Each row comes from the steps of one path. Every step used is in the known rows, and no mark comes twice. Write the path behind each row, first mark first.
Known rows:
foleg-zila-tane: [ -1 -13  34   8  35 -11 -19  27   4  44 -25 -40  -6  -2 -17  21  -5  41
 -21 -28  25 -21   0  17  -4 -29 -30   5  -4  -4   1  21  -2 -21 -24   9
   1  -7]
zila-moret-fuvo: [  2   6 -30 -26   9 -17  -4  37   4  -7  19 -39 -17   4 -24  42  -4   8
 -25   6 -20 -28 -12  13 -38 -15 -11   1   8 -29 -17  -4  16 -23 -13 -16
   2  -5]
begune-fuvo-tane: [-23 -14 -15  -7 -34  25  23  -4  19 -14  27 -15 -23 -11  -7  40  37  24
   8 -37  19 -16  -4  23 -13  28 -14   5  34 -28  -1   0 -30  -3 -20 -13
 -15   5]
begune-revap-tane-fuvo-moret: [-83 -16 -28 -29 -10 -25   7  31   0  -2  11 -16  -3 -27   5  48  59 -14
  -1  -3  15 -16 -16  42 -54 -22 -27 -79 -14 -26  -7   6 -50 -39 -12  -4
  10 -14]
tane-revap-foleg-zila: [-44 -14  26  32  31  -1   0   6  -4   9  -3 -21  21  31 -50  24  48   4
 -13  -2  20 -34  31  13   4   2 -15 -13   2 -15  -4  26   1   4 -19  21
 -19 -42]
tane-zila-moret-fuvo: [ -1   6 -27 -28   3 -11 -24  34  -3  16  15 -40 -25  -6 -17  31 -11  -3
 -38   5 -30 -18  -6  15 -28   6  -5 -20  35   0 -21  10  23 -26 -10 -22
   0  27]
begune-revap-moret: [-55 -15   2   1 -16 -19   3  23   0  60 -21 -30   9  -9 -21  21  27  -2
  15  -1  13  -1 -13  16 -24 -11  -9 -26   5 -21 -23  31  -7  -8 -19  14
   1 -10]
revap-tane-zila-moret-fuvo: [-27  12 -24 -24  -2  -2 -29  30 -15  -4  15 -18 -20 -35  -8  39  -3 -32
 -39  17 -32 -18  -1  22 -36 -10  -7 -28  15   3 -37  -3  19 -35 -24 -33
  12   3]
fuvo-tane-revap-foleg: [-41 -23   2  23 -33  -6  22   0   1 -11  16   6  -7   0 -49  34  63   1
  -3 -16  18 -18   9  13  -3  38 -16 -17  24 -27  -3  30  -9  17 -23  -1
 -30 -37]
begune-revap: [-33  -7  -7  -5 -18 -18   9  25   3  49 -10 -15 -15  -1 -20  33  41  17
 -22  16  21  -7   9  20 -30 -27  10 -31   6   3 -19  20 -14 -14 -26   7
 -13  -4]
zila-foleg: [ -3   0  -1 -14  -8   3   2  16   3  29 -12 -17 -43   8 -42  13   3  30
 -15   8  24 -14   8   2  10 -16  -9  -6  12 -19   2  -2 -10 -26 -20 -13
   8  -1]
fuvo-begune-revap-moret: [-58 -17  18 -10 -25 -26  -4   8  11  51   7 -27  -8 -14 -18  24  31   5
   3 -16  -4   2  -8  11 -39  -6 -12 -27  12 -19 -42  13  -9   6 -15  25
   3  -1]
revap-foleg-zila-moret-fuvo-begune: [-25   7  -2 -16  36 -16 -22  27   8 -26  23 -59  18  39 -11  39  11   1
 -13 -11 -35 -38  24  12 -45 -17 -42  11  32 -30 -50 -22  20 -23  -1  -5
 -19 -12]
tane-zila: [-12  -3   3  -8 -14  -1  -8  11  -8  44   4  -3 -34 -13 -20  12  10   1
 -19 -10  -6   6  -2   6  -4  24  -3 -28  37  12 -21  28   0  -2 -26  -6
  11  37]
revap-foleg-zila: [-34  -1  12  24  29   7   3  14  -6  15 -20 -22  22  41 -22  12  28   2
  16 -12  21 -17  26  11   1   5 -32  -2  20 -18 -31  13  -2 -17 -12   6
 -18 -20]
begune-revap-foleg: [-51  -2  -5  18 -12 -30  19  18 -14  44 -17 -14  -3  28 -13  23  40   2
  22  16  21 -10  29  21 -22 -11   4 -30  29   2 -24  27 -10 -18 -17   3
 -27 -31]
revap-moret-zila-tane: [-24 -16  26  11   3 -14 -23  11   1  53 -37 -48   7 -27 -22  25 -11  14
  14  -6   5 -12 -44 -20 -18   7 -33   5  33 -15   6  45  18  14  -9   8
  -3   8]
foleg-zila-tane-fuvo: [ -7 -17  26 -21  33   0 -11  31   2  25 -16 -44  11  -5  -7  33   2  31
  22 -36  22 -43 -24  30 -14 -23 -38 -17  10 -21  17  20 -20 -16 -10   8
   9  -3]
fuvo-tane-zila-moret: [-10 -10 -14 -18 -33   0 -16  31   0  10  35 -24 -44 -26  -5  40  17   8
 -32 -11   7   1 -14  29 -24  45 -19 -25  39   9 -19  25  -7 -17 -20 -48
  -7  18]
moret-zila-tane: [ -9 -11  10  -1   8 -15 -26  16   4  45 -22 -36 -19 -15 -25  29  -7  26
 -20   8  13 -13 -19 -13 -23   0  -8   3  31   0   7  32   9   6 -26   3
 -13  12]
revap-tane-zila-moret-fuvo-begune: [-32   3  -9 -45 -14  -8 -38  15  -4 -15  42 -18 -39 -34  -2  37   1 -31
 -43   2 -50 -14   4  10 -59 -12 -17 -30  24   8 -57 -21  16 -28 -24 -19
  16  13]
foleg-zila-tane-revap-moret: [-29 -32  52  20  38  -9 -18  19   3  51 -19 -44  24 -14 -51  28  -1  25
 -19 -32  19 -35 -20   8   4 -16 -42 -12 -13 -28  24  40   6   9 -11  35
   6 -36]
zila-moret-fuvo-tane-revap-foleg: [-28  -9 -26   3 -16 -11  11  21   0 -45  33 -32   5  18 -41  55  43  -3
 -19  -9 -13 -41   8  19 -29  18 -20 -11  25 -39  -3   6  10  -2  -7 -19
 -33 -43]
tane-fuvo-moret-zila-foleg: [-31  -9 -30 -47   7   4 -15  33   9  -3 -16 -50 -26   7 -25  39  20  27
 -25  -4  25 -40 -25   3 -17  15 -35 -31  38 -41  29  11 -25 -19  -7 -17
  -4  38]
tane-revap-moret-zila-foleg: [-39 -15  16   1   2  11 -23   7   5  32 -26 -44  -5  -2 -81  32  13  10
 -37  21  24 -42 -12 -25  11   3 -15  -2  18 -34  24  28  13  18 -18   8
 -12 -12]
revap-tane: [-35  -6   1   1 -12  -4   4  11  -1  15   4   5 -19 -21 -18  17  31 -20
  -5   5  10  -1   2   6 -19 -11 -15 -18 -13 -11 -32  -3  -2 -24 -36 -12
  25 -19]
foleg-zila: [-16  -5  14   3  26  10  -5  18   4  26 -19 -32   1  19 -23  22  18  15
 -20 -16  25 -14  15  11  -5  -6 -25 -11  -8 -12 -28   9   6 -19 -26   8
  -7   0]
moret-fuvo-tane-zila-foleg: [  4   4 -19 -16 -42  19 -12   6  -4  -1 -27 -26 -44 -17 -36  18   6  20
 -47 -23 -16  -8  11  16   8  31 -22 -31  32 -26  -7  -3  13 -17 -21 -28
 -25  34]
revap-tane-zila: [-47   0   2  -6 -19   4 -17   4 -12  31  -2  15 -29 -34 -12  10  24 -28
 -20   5  -6  11  10  17  -8   2  -9 -38   8  19 -40  14  -3 -25 -36 -13
  23   9]
zila-tane: [  0 -11  19  -6   4 -24  -2  22   0  47  -7 -23 -28 -15 -20  19  -8  37
  -8 -20  15  -8 -16   7  -8 -22 -15  -1  20  -5   7  30  -6 -13 -20   2
  14 -12]
tane-revap: [-29 -15   3  -8  -8  -7  10   4   6  29  21  -2 -22 -10 -54  25  33   9
 -36  -2   6 -21  -3  -1 -11  -1   4 -16   4 -11   7  18  -1  11 -28  18
   6 -14]

Write each row's path:
[-56 -21  11 -10   2 -10 -18  23  -7  50 -45 -63  21 -30  -1  49  15  18
  29  -1   8 -34 -44  16 -44 -10 -16 -33  41 -21  15  52 -11  16 -14  18
 -12   5]  begune-revap-moret-zila-tane-fuvo
[ -6  -4 -25  -2 -32  -2   9   3   9 -18  -7 -17 -18 -18 -27  30  34  11
 -15 -35 -12  -5  -8   9 -23  31 -26 -15  11 -49 -25  -7  16  -7 -21  -8
 -24  10]  moret-fuvo-tane
[-19 -11  -3 -11 -45   7  -7   8  -4  21   5   0 -36 -33 -11  21  36   5
 -23 -27   7  17  -5  18  -6  53 -22 -36  41   1 -24  28  -3  -9 -27 -19
  -8  25]  fuvo-tane-zila
[-48 -10 -34 -23   9   3  -5   9  23  -4  12 -41 -14   7 -19  46  23  17
 -31 -19  19 -19 -15   0 -28  29 -20  -5  40 -18  11  15 -23  -3  -7   7
 -17  36]  begune-fuvo-moret-zila
[-51 -17   0 -53 -24  -9   3   9   5  18  27 -19 -27 -14   2  46  45   9
  13  -8 -11 -25  -9  27 -60 -23   9 -43  31 -17 -19  -3 -34   4 -23  22
   0  13]  tane-fuvo-begune-revap
[  0  -4 -29 -23 -18  -6   4  30  10 -34  22 -39 -19 -11 -19  45  17  14
 -31 -14 -13 -15 -12  15 -43  18 -27  -1  21 -38 -21  -5  11 -23 -11 -37
 -22  -7]  zila-moret-fuvo-tane
[-44  -3 -14   2  -9 -18   1  17  -3  36 -35 -37  17  -6 -26  29  15   3
  -4  -8 -15 -11  -6   9 -32 -14 -13 -33   2 -46 -30  15  18  -1 -14  25
 -13  -3]  begune-revap-moret-fuvo
[-43  -9  -7 -21 -14   8   9  13  -7  -7  16   4  -8 -26  -6  28  40 -23
  34  -2   6 -24 -19  24 -34  -6 -15 -36   5 -27 -20  -3 -20 -16 -25 -11
  30 -17]  revap-tane-fuvo
[ -7   3  -6 -13   1  13 -15  13   2  23 -34 -39 -34  19 -42  25   6  18
 -29  30  24 -23   9 -17   4  -5  -9   3  38 -14   2  10   9 -17 -28 -15
 -18  18]  moret-zila-foleg
[-49 -30  14   6  -4  -9   7   1   2  35  11 -13   6 -21 -59  23  26   1
  -5 -16   5 -18 -28  -4  -9   6 -15 -14   1 -34   4  32   6  23 -13  24
  17 -23]  tane-revap-moret
[-12   3 -13 -49  -6  -8 -35  24   3   1  49 -33 -42 -15 -12  43 -13  -5
 -45 -13 -48 -14  -2  10 -50   2 -13 -12  49   1 -41  -7  22 -11 -15 -12
   5  42]  tane-zila-moret-fuvo-begune
[-25 -26  11 -33  43 -25 -13  34   9   8  -9 -47   3  -3  -5  41   1  38
  -5 -51  23 -26 -37  31 -19  -9 -62 -36   1 -35  32  18 -37 -33   3   3
  13  10]  foleg-zila-tane-fuvo-moret
[-47  -2   9  24  27  -3   2  28  -4  35 -43 -37  23  48 -14  31  47   8
   4   7  30 -20  44  32 -18 -24 -11 -30   9  -1 -34  24 -13 -24 -20  11
 -38 -24]  begune-revap-foleg-zila
[-10 -20  10 -26  -1 -13   1  22  -4  29  15 -24 -18 -24 -10  22  -1  36
  32 -27   5 -28 -40  26 -17 -15 -17 -18  33 -20  22  20 -24  -5 -18   2
  23  -1]  zila-tane-fuvo
[ -7   3   4 -13 -14   6 -15  21  -9  44 -17 -16 -51  -5 -33  12  -5  17
 -32   8  17  -6  12  12  18   2  -2 -22  35  10   1  12  -5 -22 -26 -19
   7  24]  tane-zila-foleg
[-35 -21   7  14  14   1   0  36   0 -28  21 -41  16  22 -35  58  59   4
 -23 -12  27 -39  20  33 -18  20 -32  -9   9 -15  -5  25 -21 -16  -8 -22
 -33 -51]  fuvo-tane-revap-foleg-zila-moret
[ -3  -6 -19 -15  20   8 -13  41  17 -39   2 -62   5  13 -16  55  24  17
 -43 -26   5 -29   3  22 -37  12 -47  -2  -9 -44 -32  -9  15 -30 -11 -31
 -27  -7]  foleg-zila-moret-fuvo-tane
[-17 -16 -14  -7 -35   3  12  -2  12 -23  15 -11 -18 -25 -53  39  51   6
 -50 -30 -17 -26  -1   6 -19  22 -12 -25   3 -48  -4   1  17  16 -22   7
 -22 -11]  moret-fuvo-tane-revap
[-47 -12   7  21  -2 -20  18   4  -7  14  19   0   0  19 -52  17  48  -4
  -2   7  10 -23  11   5   3   8  -2 -11  24 -18   1  25  -2  13 -22  15
  -5 -40]  tane-revap-foleg
[-58  -7  -8 -19 -20  -6  10  17  -9   9   2  -2   1 -26   4  44  58 -20
  23  17  17 -26  -1  37 -49 -39   3 -57  -4 -18 -23   1 -32 -21 -34   1
   7 -22]  begune-revap-tane-fuvo
[-52 -10  12 -20 -10  -6 -35  19  11  42 -30 -58 -19  -1 -33  38  21  18
 -30  23   7 -26   6 -16 -32 -14 -15 -14  37 -17 -20   6   6   6 -18  12
 -28  14]  fuvo-begune-revap-moret-zila-foleg
[-51   6   5   0  16 -14 -15  13   4  -1 -16 -43  18  43 -11  37  35   5
 -14 -18 -19 -27  47  20 -44 -28 -26 -27  17 -24 -56 -14  10  -8 -13  36
 -46  -8]  moret-fuvo-begune-revap-foleg-zila
[-17   1 -16  11  20   0  -3  37   1 -43 -11 -54  26  35  -9  44  28   6
  -8 -23   2 -33  21  27 -28  22 -48   1  16 -41 -33  -2   7 -34  -4 -34
 -45 -25]  revap-foleg-zila-moret-fuvo-tane
[-49  -8   7 -21 -23 -27  -3  10   9  36  27 -12 -38  -6 -13  30  38  14
 -25  -5   0  -2  13  11 -49 -30   3 -26  22  -1 -35   2 -15  -4 -32  19
  -8   7]  fuvo-begune-revap
[-32 -12   6  27   3   9   1   1   2 -39 -14 -35  27  22 -50  37  60   0
 -33 -40  -1 -41  27  19  -7  24 -34 -20   3 -49 -16   5  17   8 -11  11
 -50 -36]  moret-fuvo-tane-revap-foleg-zila
[-23  -1 -26 -23   9  -9 -16  31  13  18 -26 -44 -37   6 -42  33   5  25
 -61  11  26 -13  -4 -19  -7  12 -29 -15  27 -25  15  13  -7 -26  -4 -14
 -14  29]  fuvo-moret-zila-foleg
[-54   4 -19 -38 -14 -21 -21  28   4 -21  43 -34 -19 -13  -5  55  26 -15
 -47  21 -30 -26  20  21 -80 -58  -3 -29  -8 -10 -57 -31   5 -37 -21  -8
  -2 -19]  zila-moret-fuvo-begune-revap-tane
[-15 -25  25  -4   5 -18  -4   8   5  42  13 -13 -26 -29 -57  32  12  32
 -42 -11  16 -29 -17   6  -2 -28   1  -7   3  -3  35  34  -1   9 -19  22
  14 -27]  zila-tane-revap
[-40 -26  -5 -10 -37  20  19  -9  20 -21  48  -7 -20 -13 -41  49  58  21
 -18 -35  20 -38  -3  23 -11  24   2  -6  17 -25  18   4 -24  16 -26   7
 -18 -19]  begune-fuvo-tane-revap
[-24 -23  44 -39  23  -5 -22  12   7  15   9 -44 -12 -12   1  36  -1  34
  12 -47   0 -39 -23  21 -33 -20 -43 -13  20 -24   2   1 -18  -5 -13  22
  18   7]  foleg-zila-tane-fuvo-begune
[-17  -6  31  32  40 -18 -11  19 -10  34 -31 -39  18  31 -13  14   5  28
  15 -19  17 -22  19  18   6 -16 -41   3  17  -6  -3  31  -4 -22 -11   4
 -10 -26]  revap-foleg-zila-tane
[-34 -18  22  21  11 -24 -15   4  -7  30 -15 -33   6   2 -52  37  25  14
 -23  16   5 -36  -2 -13  -8  -3  -8  -9  40   4  30  54   7  27 -17  21
 -24 -21]  moret-zila-tane-revap-foleg
[-49 -32   8   8 -29  10  -7  -2  10   8 -11 -27   3 -34 -54  42  53  -4
 -23 -16   9 -22 -26 -14 -17  66 -32 -12  20 -37  -2  42  16  43 -20   7
 -30  -5]  fuvo-tane-revap-moret-zila
[-51 -22   9  20  -5  31  14  -8   5 -34  14 -29  20  32 -32  48  71  18
   2 -44  23 -47  34  33  -5  28 -24  -4  20 -33   7  14 -26  12 -19  10
 -43 -42]  begune-fuvo-tane-revap-foleg-zila
[-58  -8 -28 -36   5  14 -17  29   8 -25 -19 -34 -20 -14 -18  43  32  -7
 -17  17  25 -36 -25   5 -28  -2 -43 -41  19 -34   9  -8 -25 -40 -12 -24
   4  10]  revap-tane-fuvo-moret-zila-foleg
[-13   0 -14 -47  -2 -17 -11  23  21 -12  50 -41 -26 -10 -15  42  -4   6
 -35 -12 -42 -28   0  -3 -58 -13 -20   8  29 -33 -33 -21  21 -11 -16 -10
   5  11]  zila-moret-fuvo-begune
[-33 -26  -7 -34  10 -37   5  32   4  15  14 -30 -17 -24  -8  41   2  39
   1 -41  14 -18 -51  27 -26   0 -38 -38  20 -36  40  24 -47 -21  -1   4
  29  13]  zila-tane-fuvo-moret
[ -8  -4   2 -14  42   5  -8  48   8  14   6 -48   2  23 -15  39   3  14
 -28  -1  24 -25   5  16 -24 -19 -26   5  -1  -1 -22   7  -2 -38 -15 -24
  -1 -14]  foleg-zila-moret
[-50 -19  15 -17 -15 -19 -10 -17  14   6  29 -22  -4 -27 -64  27  18  -6
 -20 -35 -44 -28 -23 -14 -34  10 -24 -13  13 -58 -16  -8  34  38 -13  47
  11  -6]  tane-revap-moret-fuvo-begune
[-55 -33   0   5 -36  19  15 -16  16  -8  28 -18   4 -24 -44  43  48  14
   7 -45  19 -36 -25  15  -8  40 -20  -5  13 -50  18  18 -17  31 -16  15
 -10 -24]  begune-fuvo-tane-revap-moret
